Known rows, with every way that one mark hangs from another:
{R {V B {G F} W}}: [  3.7,  -9.4, -21.8, -35.3,  -2.3,   8.3, -25.6, -33.6, -27.8,  27.3,
 -37.1, -32.4, -10.9,  18.9,  -5.2,  -5.3,  -5.4,  27.6]
{R {V {G {F B}}}}: [-20.0, -32.0, -29.9, -10.2, -37.3,  20.2, -44.5, -18.1, -16.0,  36.4,
 -75.3, -16.0,   7.2,   7.7,  -3.6, -48.4, -29.0,   7.1]
{G {F B} {V W}}: [ 34.6,  35.6,  14.7,  13.1,  -2.0,  -1.1, -47.6, -13.4,  -5.0,   3.2,
 -44.8,  11.5,  33.7,  12.7,  19.9,  -3.8, -75.4, -26.6]
{G {F B} {V R W}}: [ 18.3,  41.9,  25.0,  25.5,   1.5, -17.4, -14.1, -23.2,   8.8,  19.8,
  -9.9,   1.4,  22.6,  17.0,  14.6,   4.2, -58.1, -30.4]
{G F {V B R}}: [-15.1,  -8.5,  -9.1,  17.0,  -0.6,   2.5, -15.3,   3.4,  17.4,  62.2,
  15.9,   4.5,   8.0,  -6.2, -17.0,   2.2,  -8.2, -15.0]
{B {F G}}: [ -5.3, -29.1, -11.2,  -3.7, -13.3,  20.1,  -5.3,  32.2,  25.0, -36.4,
 -67.4,  -1.7,   0.9,   9.2,  -7.9, -34.2,  13.0,   1.8]
{G F}: [ 46.4,  -7.2, -14.0,  21.3,   4.6,   2.0, -12.7,  15.6,  12.0,   5.7,
 -44.1,   4.8,  34.8,  13.8,  -7.4,  -4.0,   5.3, -33.0]
{L {W {V {B F} G R}}}: [-76.1, -73.8, -11.8, -25.1, -14.8,  14.2,  47.0,   6.8,   2.8,  14.4,
  21.8,  22.9, -56.8,   0.5, -16.1,  -9.0,  48.7,   6.6]
{G F {V B R W}}: [ 14.1,  27.7,  12.2,   8.3,  17.3, -12.7,  -5.8, -18.1,   7.5,  36.6,
  21.8,  -4.3,   6.0,  11.7,  -1.4,  25.6, -20.6, -12.9]
{B {F {G V}}}: [-26.4, -10.6,  -8.4,  -6.4, -14.4,  31.5, -39.1,  37.4,  20.2, -31.2,
 -60.8,  11.8,   5.5,   0.5,   3.0, -30.8, -10.1,   7.9]
{W L {V {G F} R}}: [  6.0, -43.9,  -7.3,  33.6,   8.1,  -5.2,  11.2,  -3.9,   7.0, -28.4,
  20.0,   2.8,  -3.7,   8.4,   4.5,  -6.0,  35.3, -12.7]
{W L}: [ 56.2,  16.7,   0.9,  34.9,   8.3,  -4.6,  -6.6,  39.3,  -3.2, -24.5,
  16.2,  18.8,  43.2, -22.6,   5.5,  12.3,  16.2, -27.8]
{R {V B {W L}}}: [ 30.8,  52.8,   7.6, -11.8,  17.2, -11.5,  12.0,  -6.9, -28.3, -11.9,
  34.9, -10.8,  17.1, -21.3,  10.4,  23.5, -12.6,  14.5]
{G {F B} {V R {W L}}}: [ 21.7,  49.0,  39.7,  39.3,   0.2, -15.0, -17.8,  -7.0,  -5.1,  -5.9,
  22.4,   7.6,  38.4,  -2.5,  30.7,  -1.0, -79.6, -30.8]
{G F {V B R {W L}}}: [ 18.2,  34.8,  28.3,  23.2,  17.2, -11.0,  -9.3,  -1.9,  -6.1,   9.7,
  54.3,   1.0,  23.5,  -8.5,  14.7,  19.4, -43.7, -13.8]
{F B}: [ 32.4,  -1.6,  -9.2,  24.6, -13.0,  -3.9, -14.4,  11.3,   8.9,  19.7,
 -33.2,  16.7,  23.8, -11.7, -12.4,  -7.5,  -6.9, -27.7]
{F B {G V}}: [  9.5, -17.2,  -8.6,  23.3, -17.9,  19.7, -53.9,  23.8,  14.7,  -6.8,
 -60.3,  24.3,   1.8, -27.3,  -6.1, -26.1, -37.7,  -9.8]
{G {V W}}: [ 59.5,  64.7,  10.1,  10.7,  26.6, -13.1, -26.2,   5.9,  -4.7, -18.5,
  -3.6,  16.6,  29.3,   5.4,  16.4,  46.0,   0.4, -19.3]

Rows:
[ 49.8,  21.1,  18.8,  29.1,  15.9, -26.8,   7.0,   4.3, -13.0, -22.1,
  44.1,  -8.2,  11.2,   1.6,  10.6,  34.3,  37.3,  -9.6] : {V G R {W L}}
[-63.0,   3.0,  -4.8, -11.7, -14.4,   7.9,   0.5,  12.8,  20.1,  53.0,
  25.7,   4.8,   1.7,  -3.6, -12.0,  -5.5,   8.1,   6.3] : {G {V {B F} R}}
[ -3.5, -32.2,  -2.3,  12.8,  18.2, -10.9,  74.2,   8.2,  11.1,   9.0,
  50.8,  39.2, -38.2, -21.2, -21.5,  32.5,  49.0, -26.6] : {L {W {V B R}}}
[-28.5,  -9.5,  15.2, -12.3, -10.7,  -4.0,   8.6,  -1.3, -12.1,   5.4,
  44.3, -20.6,  -8.5,   5.1,   2.7,  -2.8,  11.3,  21.2] : {V {B F} G R {W L}}
[ 27.1,  46.1,  -7.9, -25.2,  17.6, -13.5,  16.0, -23.2, -15.4,  13.7,
   2.3, -16.3,   1.0,  -0.8,  -5.4,  28.7,   9.5,  14.7] : {R {V B W}}
[-33.6, -16.2,   0.3, -26.1,  -8.8,  -7.0,  12.4, -18.1,   2.4,  32.4,
  11.5, -25.0, -24.1,  24.6, -13.2,   4.0,  33.7,  21.1] : {V {B F} G R W}
[-29.9,   8.0,  -5.1, -50.3,  -6.4,  13.7,  13.1, -14.6,   0.1, -23.7,
 -49.4, -30.9, -27.0,  10.4,  -2.1, -23.7, -15.5,  44.1] : {R {V {B {F G}} W}}
[-46.7,  -3.0, -14.8, -23.5, -17.2,  25.4, -34.7,  22.6,   4.6,  36.5,
  -8.9,  14.0,  12.6,  -7.9,  -7.6, -15.5, -10.9,   7.8] : {G {V {B F}}}
[ 13.7, -66.8, -18.2,   5.0,   2.6,  20.4,   1.4,  13.2, -10.0, -28.5,
 -40.4,  35.6, -18.5,  11.5,   1.4,  -4.8,  23.5, -26.9] : {L {W {V {G F}}}}
[-13.9,  -5.3,  28.2,  -0.5,   0.3,  -3.8,  31.5,   9.6,  13.0, -37.0,
  23.7, -17.8, -17.1,  -3.9,   1.4, -13.8, -13.2,  16.7] : {V {B {F G}} R {W L}}
[-39.8, -66.3, -24.4, -23.2,  -3.7,  24.4,  17.1,   3.6,  29.9, -35.7,
 -43.2,   5.6, -45.0,   0.9, -20.6, -31.5,  22.0,  24.7] : {W {V {B {F G}}}}
[-21.3, -69.6, -16.9,   2.5,   4.6,  -0.1,  44.0,   4.7,  -1.3,  20.7,
  37.4,  31.5, -56.0, -17.3, -24.6,  21.6,  66.4,  -8.0] : {L {W {V B G R}}}
[-42.7,  -4.5,   0.9,   5.5, -11.9,  13.5,  -5.0,  28.4,  33.4, -12.7,
 -24.8,   1.6,  -6.1,   4.1,   0.1, -21.8,   8.3,   5.7] : {B {F {G {V R}}}}
[-12.1, -56.6,  -3.3,  35.0, -15.8,  -1.4,  -0.7, -15.2,   4.3, -10.3,
   4.8,   6.8,  -8.2,  -1.1,   4.0, -31.0,  -9.0, -14.5] : {W L {V {G {F B}} R}}
[-23.6,  48.2,  12.0, -39.7,  -2.7,   3.1,  15.5,  -4.8, -24.6, -17.7,
  19.9, -18.8,  16.8,  -1.8,  20.5,  -7.7, -29.9,  30.3] : {R {V {B F} {W L}}}
[-35.0,  40.2,  16.1, -19.4,   5.0,  -8.1,   8.9,  -9.2,   9.3,  28.2,
  32.9,  -4.5,  -0.9,  12.6,   2.9,  17.7,  -5.9,   9.1] : {G {V {B F} R W}}
[  8.2, -34.9, -22.8,  19.2,  14.2, -17.3,  26.4, -13.4,  18.1,  -4.4,
  12.6,   5.9, -28.2,  11.5, -14.9,  23.7,  90.6,  -5.0] : {W {V G R}}
[ 43.9,  34.2,  24.0,  24.9,  22.9, -30.8,  34.6,   0.5,  -1.2,   0.2,
  73.5,  -3.7,   9.8, -16.2,  -2.0,  39.7,  12.7, -13.2] : {V B R {W L}}
[ 26.4,  -3.7,   9.5,  15.6,   9.3, -17.8,   4.7,  -4.0, -15.8,  10.5,
  60.5, -11.5,  -8.0, -14.2,  -6.2,  29.0,  31.1,   4.7] : {V B G R {W L}}
[-28.7,  40.9,  -3.6, -53.2,  -1.8,  -0.5,  19.5, -21.2, -10.0,   9.1,
 -13.8, -24.0,  -0.3,  17.3,   4.8,  -2.5,  -7.6,  32.2] : {R {V {B F} W}}
[ 32.6,  32.7, -13.1, -21.2,   9.9, -10.1, -13.0, -20.3, -24.2,  -9.6,
 -26.0, -21.3,   1.0,  16.9,   8.1,  23.6,  34.6,  17.9] : {R {V G W}}
[ 22.9, -21.8, -10.6,  16.3,  18.0,  -1.1,  17.5,  10.5,   2.1, -24.2,
  40.6,  26.0,  -1.6, -29.2,  -7.8,  14.1,  24.5,  -5.3] : {W L {V B}}
[-26.1,  14.3,  10.4, -36.7,  -7.0,  16.2,   8.7,   2.7, -13.7, -49.4,
 -16.1, -24.6, -10.6,  -8.7,  13.2, -30.9, -37.2,  43.5] : {R {V {B {F G}} {W L}}}
[ 13.4,  11.9,   6.3,  -5.1, -20.8,   5.6, -38.2, -22.5, -39.3, -15.1,
 -36.4, -20.7,  21.2,   4.5,  26.9, -32.1, -65.2,   8.6] : {R {V {G {F B}} {W L}}}
